In the rows, 128 means zero.
Known rows, with every step that occurs
vaba-vela-fesumim-giki-pego-sulev-nitabi: [114 164 113 157 139 164 129  60 185  88 138 130 132 151  76 142 120  83
 113 124 150   6 118 137 135 123 133 109 120 114 147 144 111  88 138 132
 136 129 124]
vela-fesumim-giki: [131 158 105 136 139 158 121 120 152 113 145 127 115 135 117 138 115 119
 135 131 100  69 130 142 138 128 120 121 135 134 148 134 114 120 128 130
 130 119 134]
vaba-rupap-vama-robof-gadibu-giki: [111 142 162 153 143 145 125 137 133 152 130 163 129 129 135 109 163 141
 135 126 129 145 117 139 158 124 124 120  85 151 134 125 111 169 130 106
 127 163 148]
nerus-muge-giki: [128 134 106 119 124 132 122 115 129 143 124 128 135 161 142 124 102 122
 142 120 147  97 128 129 129 125 121 117 115 111 136 139 126 118 127 131
 140 135 111]
nuka-giki: [132 115 133 132 124 128 124 116 148 162 126 107 144 139 120 121 120 122
 145 132 122 124 122 127 133 131 130 134 120 119 142 128 133 130 137 119
 126 114 120]
vela-vaba-rupap: [124 124 114 147 131 128 134 118 152 111 129 130 124 103 112 120 118 137
 109 127 112 127 117 111 131 155 107 118 117 151 101 131 115 138 122 116
 128 170 132]
rupap-veruloz-giki-fesumim-vela-vaba: [131 142 116 114 124 113 118  86 130 112 113 117 145 127 134 133 105 143
 123 136  93  47 141 143 128 108  90 112 106 134  94 120 101 120 146  99
 129 162 109]
vama-robof-gadibu: [130 145 139 126 129 138 126 146 118 139 119 136 124 149 143 126 143 134
 155 121 132 211 128 138 154 122 125 115 129 138 129 133 124 137 118 135
 138 123 150]
nuka-giki-fesumim-vela-vaba-rupap-vama: [133 118 120 167 134 138 117  91 179 141 133 114 138 123  98 101 113 127
 117 133 106  24 126 118 144 153 104 137 110 136 137 124 108 128 173  99
 120 196  94]
pego-giki-fesumim-vela-vaba: [142 148 114 126 112 137 117  93 144 100 133 120 143 118 121 119 107 121
 115 130 110  87 128 137 125 141  96 129 125  95 106 141 113  98 154 117
 130 159  90]
muge-nerus: [124 124 130 115 121 124 125 126 112 138 125 126 125 154 113 122 136 126
 141 130 133 109 119 138 133 131 129 138 118 116 134 130 133 127 127 136
 121 121 117]
fesumim-vela: [130 135 119 135 132 128 121 115 129 129 138 140 128 132 129 125 131 135
 126 138 113 108 129 141 128 127 119 139 137 127 138 128 128 126 142 119
 129 132 123]
veruloz-rupap-nuka-giki-pego-sulev-nitabi: [131 137 150 155 123 126 127  90 197 100 115 109 167 148 104 117 111  93
 155 122 145  81  99 120 142 128 141 111  85  85 128 133 125 112 140 129
 122 132 101]
sulev-pego-giki: [107 148 113 116 117 127 127 118 152 144 135 124 143 122 131 126 121 131
 139 126 145 157 104 134 134 116 130 118 101  98 122 140 140 108 140 122
 121 136 119]
nerus-muge-giki-pego-sulev-nitabi: [123 152 116 121 128 134 126  81 161 122 107 129 155 174 115 124 103  86
 133 110 180  70 122 127 134 120 133  98  88  89 121 144 124  80 138 141
 144 134  97]
robof-gadibu-giki-pego-sulev: [123 130 155 100 127 142 123 113 129 128 116 140 140 139 117 118 129  64
 113 123 133 121 125 146 135 125 135 123  99 145 124 128 118 125 122 137
 132 124  98]
robof-gadibu-giki-nuka: [134 121 149 100 122 131 128 140 123 110 144 139 144 120 130 119 129 111
 125 132 125 166 113 151 141 111 133 133 116 128 153 134 117 135 125 121
 123 124 100]
gadibu-giki-fesumim-vela-vaba: [129 135 115 126 124 135 118  95 136 123 131 151 141 103 116 120  96 111
  94 140  96  25 125 140 122 137 100 132 115 143 113 127 108 115 154 113
 125 158 116]
sulev-nitabi: [127 135 131 143 129 130 133 120 142 121 122 134 146 130 116 138 139 126
 130 130 153 140 120 130 136 115 129 118 113  94 128 133 132 109 138 127
 124 120 140]
robof-gadibu-giki: [125 121 147 111 127 142 124 142 114 140 126 148 139 129 133 127 139 101
 121 135 125 168 124 151 138 114 124 130 107 133 139 126 122 143 120 125
 125 120 125]
nerus-muge-giki-fesumim: [133 137 104 123 126 141 120 117 128 130 115 128 137 161 137 126  73 112
 131 119 150  36 143 130 124 120 125 114 117 110 141 138 120 101 128 137
 141 149  96]
robof-gadibu: [135 123 137 117 125 140 127 147 117 125 121 124 126 143 132 129 142 108
 134 128 135 200 133 139 145 119 126 128 133 127 142 129 128 135 118 137
 129 124 118]
rupap-vaba: [135 138 127 117 114 129 127 131 135 119 129 128 138 122 126 119 129 128
 128 129 129 139 118 130 133 115 121 132 127 128 120 128 125 128 137 128
 127 149 136]
fesumim-giki: [137 141 120 138 131 149 129 112 128 126 141 130 121 134 129 129 132 124
 138 134 105 142 124 135 132 123 123 118 128 104 154 131 124 114 131 123
 132 116 126]
nitabi-sulev-pego-giki: [114 152 104 122 128 122 130 116 166 138 131 133 159 108 136 118 124 118
 141 122 149 158 105 134 140 101 136 117 113 139 113 146 133 110 136 132
 120 146 121]
veruloz-rupap: [130 136 121 146 123 115 129 134 134 103 126 127 128 114 124 129 121 139
 141 128 130 118 126 125 128 134 136 122 134 118 125 125 127 141 110 125
 114 133 125]
nuka-giki-fesumim-vela: [140 121 120 143 128 136 115 106 147 152 125 116 141 142 116 121  97 120
 133 140 113  44 137 141 128 126 126 142 132 117 160 128 127 112 152 115
 127 130 101]
vama-rupap-vaba: [143 145 120 126 124 112 128 126 139 105 127 134 136 111 123 115 132 134
 117 131 133 178 112 123 142 139 125 129 142 147 123 144 119 114 149 126
 133 141 147]
vama-rupap-veruloz-giki-pego-sulev: [129 154 144 110 138  92 126  78 139 106 100 115 140 137 131 125 131 123
 123 122 130 113 131 133 135 126 132  99 102 154  92 135 104 112 136 114
 144 126 113]
robof-gadibu-giki-fesumim-vela-vaba: [135 131 124 111 124 146 117 116 123 123 125 151 140 120 118 121 108  89
 100 140 100  97 130 149 138 129  98 132 118 144 126 128 107 121 144 122
 126 155 105]
vaba-rupap-nuka-giki-pego: [124 110 138 150 132 139 126 113 178 138 136 102 132 135 124 110  86 116
 135 128 113  76 107 104 137 150 126 130  94 106 143 135 121 154 134 114
 136 149 101]
nitabi-sulev-pego: [111 140  94 128 141 119 133 124 161 148 123 145 145 109 127 122 113 116
 133 124 144 124 110 122 144 105 141 118 131 181 124 136 133 116 135 139
 119 150 141]
nuka-giki-gadibu: [150 113 132 133 127 132 122 127 156 163 109 100 148 129 122 126  99  96
 137 130 117 142 112 126 141 130 129 133 119 112 130 123 128 120 129 116
 122 113 113]
nitabi-sulev-pego-giki-fesumim-vela: [123 159  92 134 131 131 121 105 166 129 128 142 158 113 128 117 100 114
 128 132 140  76 121 148 135  98 131 126 127 143 129 148 126  93 150 128
 121 164 101]
vaba-rupap: [122 123 127 155 137 131 133 131 140 122 126 138 122 118 120 124 127 146
 118 132 128 121 128 124 126 137 130 124 119 140 127 130 123 142 113 116
 128 151 131]
gadibu-giki-fesumim-vela-vaba-rupap-vama-robof: [114 157 130 163 140 138 119  92 156 137 137 169 132 105 119 103 120 152
 107 131  98   4 120 131 143 151  99 123  94 160 107 127  95 139 165  94
 126 203 140]
muge-giki: [134 131 119 134 125 128 121 121 132 142 137 124 134 138 122 129 120 135
 143 133 134 137 118 150 132 125 124 126 117  90 129 137 128 114 133 122
 128 129 124]
nuka-giki-pego-sulev: [130 122 139 120 126 129 123  90 163 150 115  99 144 151 103 112 110  89
 136 120 131  75 123 122 131 141 140 126 112 132 129 129 128 110 142 131
 136 118  93]
veruloz-giki: [118 135 135 128 127 115 128 123 121 143 110 117 150 120 144 136 115 142
 137 129 125 103 134 129 118 114 127 114 111 132 122 123 121 144 130 116
 127 133 126]

Rows
[126 124 130 142 135 126 130 118 139 112 132 138 117 132 124 127 149 155
 125 134 119 133 128 138 137 118 120 122 102 133 113 125 117 143 108 107
 130 146 130] : vaba-rupap-veruloz
[132 135 108 125 127 124 123  99 140 120 138 132 130 116 119 120 125 128
 117 133  99 109 119 126 132 147  97 131 136 136 110 129 119 120 151 119
 128 151 123] : fesumim-vela-vaba
[116 147 140 150 139 139 120 110 146 145 141 169 131 119 127 102 160 144
 124 131 101 134 107 138 163 144  93 125  94 159 113 126 101 161 154  98
 127 186 143] : fesumim-vela-vaba-rupap-vama-robof-gadibu-giki
[150 143 137 125 116 139 123 128 140 118 118 111 147 116 137 130 114 102
 128 125 128 180 113 140 132 124 122 128 109  81 106 135 123 110 122 118
 124 122 102] : pego-giki-gadibu
[128 135 134 149 126 115 125 130 140 107 139 123 128 117 126 119 143 136
 146 122 137 100 125 120 141 133 134 129 120 113 131 119 123 148 134 119
 108 159 117] : veruloz-rupap-vama
[124 145 137 130 130 130 132  93 159 108 111 126 147 143  98 129 130  94
 119 118 162  92 123 126 133 122 140 109 104 105 116 134 127  91 140 139
 133 126 113] : giki-pego-sulev-nitabi
[122 172 112 142 125 164 128  64 192  75 139 130 141 144  72 132 118  85
 112 124 150  18 107 139 140 111 127 115 120 114 140 143 108  90 147 132
 135 149 131] : rupap-vaba-vela-fesumim-giki-pego-sulev-nitabi
[115 145 111 131 120 140 123 114 161  98 142 127 128 123 102 131 112 126
 113 127 139  40 115 136 130 120 119 141 144 160 126 134 114 141 131 127
 127 161 145] : rupap-vaba-vela-fesumim
[119 143 147 148 135 149 125 124 142 127 121 154 131 116 122 105 130 126
 116 121 122  94 122 129 158 141 107 112  89 159 112 127  95 147 141 111
 127 196 136] : vela-vaba-rupap-vama-robof-gadibu-giki-fesumim
[145 163  94 157 118 155 123 111 174  70 137 123 129 105  97 139  86 104
 128 133 111  67 101 140 142 117 122 125 146 120 134 131 104 128 106 115
 113 154 138] : veruloz-rupap-vaba-vela-fesumim-giki-gadibu
[120 153 101 128 126 132 128 116 165 126 120 130 158 110 131 119  96 108
 131 122 155  95 121 134 137  98 140 116 117 142 120 147 127  94 136 137
 120 158 107] : nitabi-sulev-pego-giki-fesumim
[151 159 106 138 141 165 119 129 158 113 126 122 121 125 116 142  92  93
 128 130  92  86 123 142 144 126 119 119 132 128 135 130 108 107 119 126
 125 117 127] : vela-fesumim-giki-gadibu
[141 155 109 126 136 149 125 119 164  80 162 118 120 129 110 130 105 128
 138 127  98  61 121 143 142 127 130 122 147 130 161 141 108 111 134 126
 130 123 109] : vela-fesumim-giki-nuka
[123 139 127 153 139 120 121 105 132 116 111 134 136 129 133 134 115 166
 123 144 104  29 150 152 122 101 114 114  98 137 123 122 104 141 123  89
 131 166 110] : vaba-rupap-veruloz-giki-fesumim-vela
[133 135 101 158 135 136 124 107 150 102 127 139 125 107 105 120  96 133
  98 136 103  46 135 124 126 152 103 125 131 150 118 131 108 118 138 112
 129 188 113] : giki-fesumim-vela-vaba-rupap
[122 149 104 112 124 113 133 113 174 109 147 124 164 102 130 111 113 130
 143 119 150 149  95 134 143 101 145 122 123 134 127 154 127 101 139 129
 119 151  99] : nitabi-sulev-pego-giki-nuka
[127 124 118 134 130 123 132 106 152  95 132 131 120 118 116 123 143 149
 115 130 105 141 118 124 142 137  98 114 103 142  86 126 109 135 114 106
 130 162 132] : vela-vaba-rupap-veruloz
[126 151 110 117 118 132 125 127 157 139 118 120 150 110 129 131  99 102
 131 124 137 180  96 135 142 114 127 117 101  91 108 134 134  97 133 118
 115 135 114] : sulev-pego-giki-gadibu
[132 124 144 115 125 150 122 144 108 132 114 147 139 131 127 129 111  92
 112 135 128 108 138 152 133 110 129 127 111 132 146 128 116 127 120 131
 125 132 111] : robof-gadibu-giki-fesumim
[117 158  99 126 120 134 118 107 152 137 134 133 142 126 123 124  98 127
 129 135 135  83 121 149 129 111 124 126 113  98 137 140 132  90 156 117
 121 153  99] : sulev-pego-giki-fesumim-vela
[115 149 109 118 116 134 125 118 150 131 127 121 143 123 125 127  94 118
 131 124 150  98 121 134 129 111 134 115 105 100 126 140 133  92 142 127
 120 148 106] : sulev-pego-giki-fesumim
[118 146 125 127 135 108 124  59 161 104 111 124 140 124 115 118 122 132
 113 128  96  47 127 132 128 132  99 100  84 154  74 123  96 134 134  95
 138 177  97] : fesumim-vela-vaba-rupap-veruloz-giki-pego-sulev
[120 158  97 128 120 162 122  87 163  97 161 114 110 129  97 132  85 100
 117 126 121  23 116 122 138 127 119 131 144 116 152 141 105 127 138 126
 135 147 128] : rupap-vaba-vela-fesumim-giki-pego
[128 118 117 147 131 137 120  84 191 129 146 108 133 124 115 103  83 118
 124 135  86  64  99 100 142 167  96 134 100 111 124 134 110 145 157 105
 136 171  95] : fesumim-vela-vaba-rupap-nuka-giki-pego
[124 153 105 140 131 125 125 110 164  84 140 136 126 113 101 127 114 133
 100 130 146  81 108 127 139 143 124 140 161 176 125 150 108 128 142 125
 134 152 158] : vama-rupap-vaba-vela-fesumim
[126 146 147 126 128 147 122 140 111 145 113 154 134 138 138 126 112 118
 131 128 128 117 134 151 144 113 128 116 111 141 131 132 113 134 121 130
 134 130 144] : vama-robof-gadibu-giki-fesumim
[141 153 110 124 134  96 119  82 133 100 110 125 140 116 133 128 108 147
 110 138  97  85 135 136 137 131  95 109 124 154  95 136  94 105 157  99
 136 154 121] : vama-rupap-veruloz-giki-fesumim-vela-vaba
[140 150 126 134 117 141 116 108 133 111 136 125 141 132 131 124 114 125
 125 136 124  80 138 151 119 121 118 136 124  84 135 140 121 104 145 118
 131 142  89] : pego-giki-fesumim-vela
[120 153 150 161 145 153 116 128 132 141 129 172 128 134 129 108 142 140
 123 136 119  68 133 154 152 122 118 128  98 149 146 126 104 151 147 103
 128 182 127] : vaba-rupap-vama-robof-gadibu-giki-fesumim-vela
[135 163  95 147 133 146 125  91 166  84 153 136 121 120 100 127 118 129
 110 135 121  91 107 137 142 138 120 129 161 155 151 153 104 112 145 120
 138 144 156] : vama-rupap-vaba-vela-fesumim-giki
[138 138 105 127 124 133 121 101 138 108 128 131 130 118 113 122  96 119
 108 132 103  54 134 127 128 143 101 129 142 138 117 129 112 103 151 123
 130 163 110] : giki-fesumim-vela-vaba
[125 148 122 151 136 149 121 114 140 128 121 170 131 117 121 114 107 134
 112 137  98  90 125 145 146 140  98 115 110 162 114 134  98 139 129 108
 135 176 139] : vama-robof-gadibu-giki-fesumim-vela-vaba-rupap
[126 129 104 155 135 129 127 104 153 114 136 142 124 105 110 118 124 147
 106 137 100 105 119 122 130 156  99 127 128 147 111 130 113 136 135 106
 129 174 125] : fesumim-vela-vaba-rupap
[113 152  98 143 124 145 123  95 189  99 142 139 147 111 121 109  90 132
 116 135 107  74  95 127 133 136  96 115  86 117 111 144 115 106 159 109
 126 209 100] : sulev-pego-giki-fesumim-vela-vaba-rupap-nuka
[126 131 119 138 133 132 120  87 145 106 133 164 129 109 109 120 118 136
  90 147  84  32 125 151 131 127  91 123  89 148  98 125  97 127 134  91
 127 176 119] : gadibu-giki-fesumim-vela-vaba-rupap-veruloz
[130 116 121 158 134 137 122  93 188 132 141 126 146 124 121 103 112 136
 128 141  80  92  95 119 138 155  92 134 101 137 124 131 114 144 153 100
 133 174 113] : fesumim-vela-vaba-rupap-nuka-giki
[134 140 116 127 128 149 126 104 132 125 148 113 108 131 122 128  99 102
 132 127 109 107 128 116 135 135 127 116 127  80 154 135 120 114 133 128
 135 115 111] : fesumim-giki-pego
[111 150  84 144 123 136 123  94 175 114 134 137 141  99 107 117  91 137
 109 134 122  78 110 128 132 140 104 115 105 118 113 142 119 101 150 106
 121 195 103] : sulev-pego-giki-fesumim-vela-vaba-rupap
[136 137 116 135 131 136 119 117 126 122 128 136 126 134 122 128 107 123
 118 137 117  45 144 140 123 125 123 135 141 127 143 129 121 109 144 125
 130 143 109] : giki-fesumim-vela
[120 125 126 151 135 130 131 113 160 116 137 128 124 105 111 109 143 138
 112 120 121 105 115 106 143 156 106 124 107 143 110 123 110 142 146 112
 121 194 119] : vela-vaba-rupap-vama
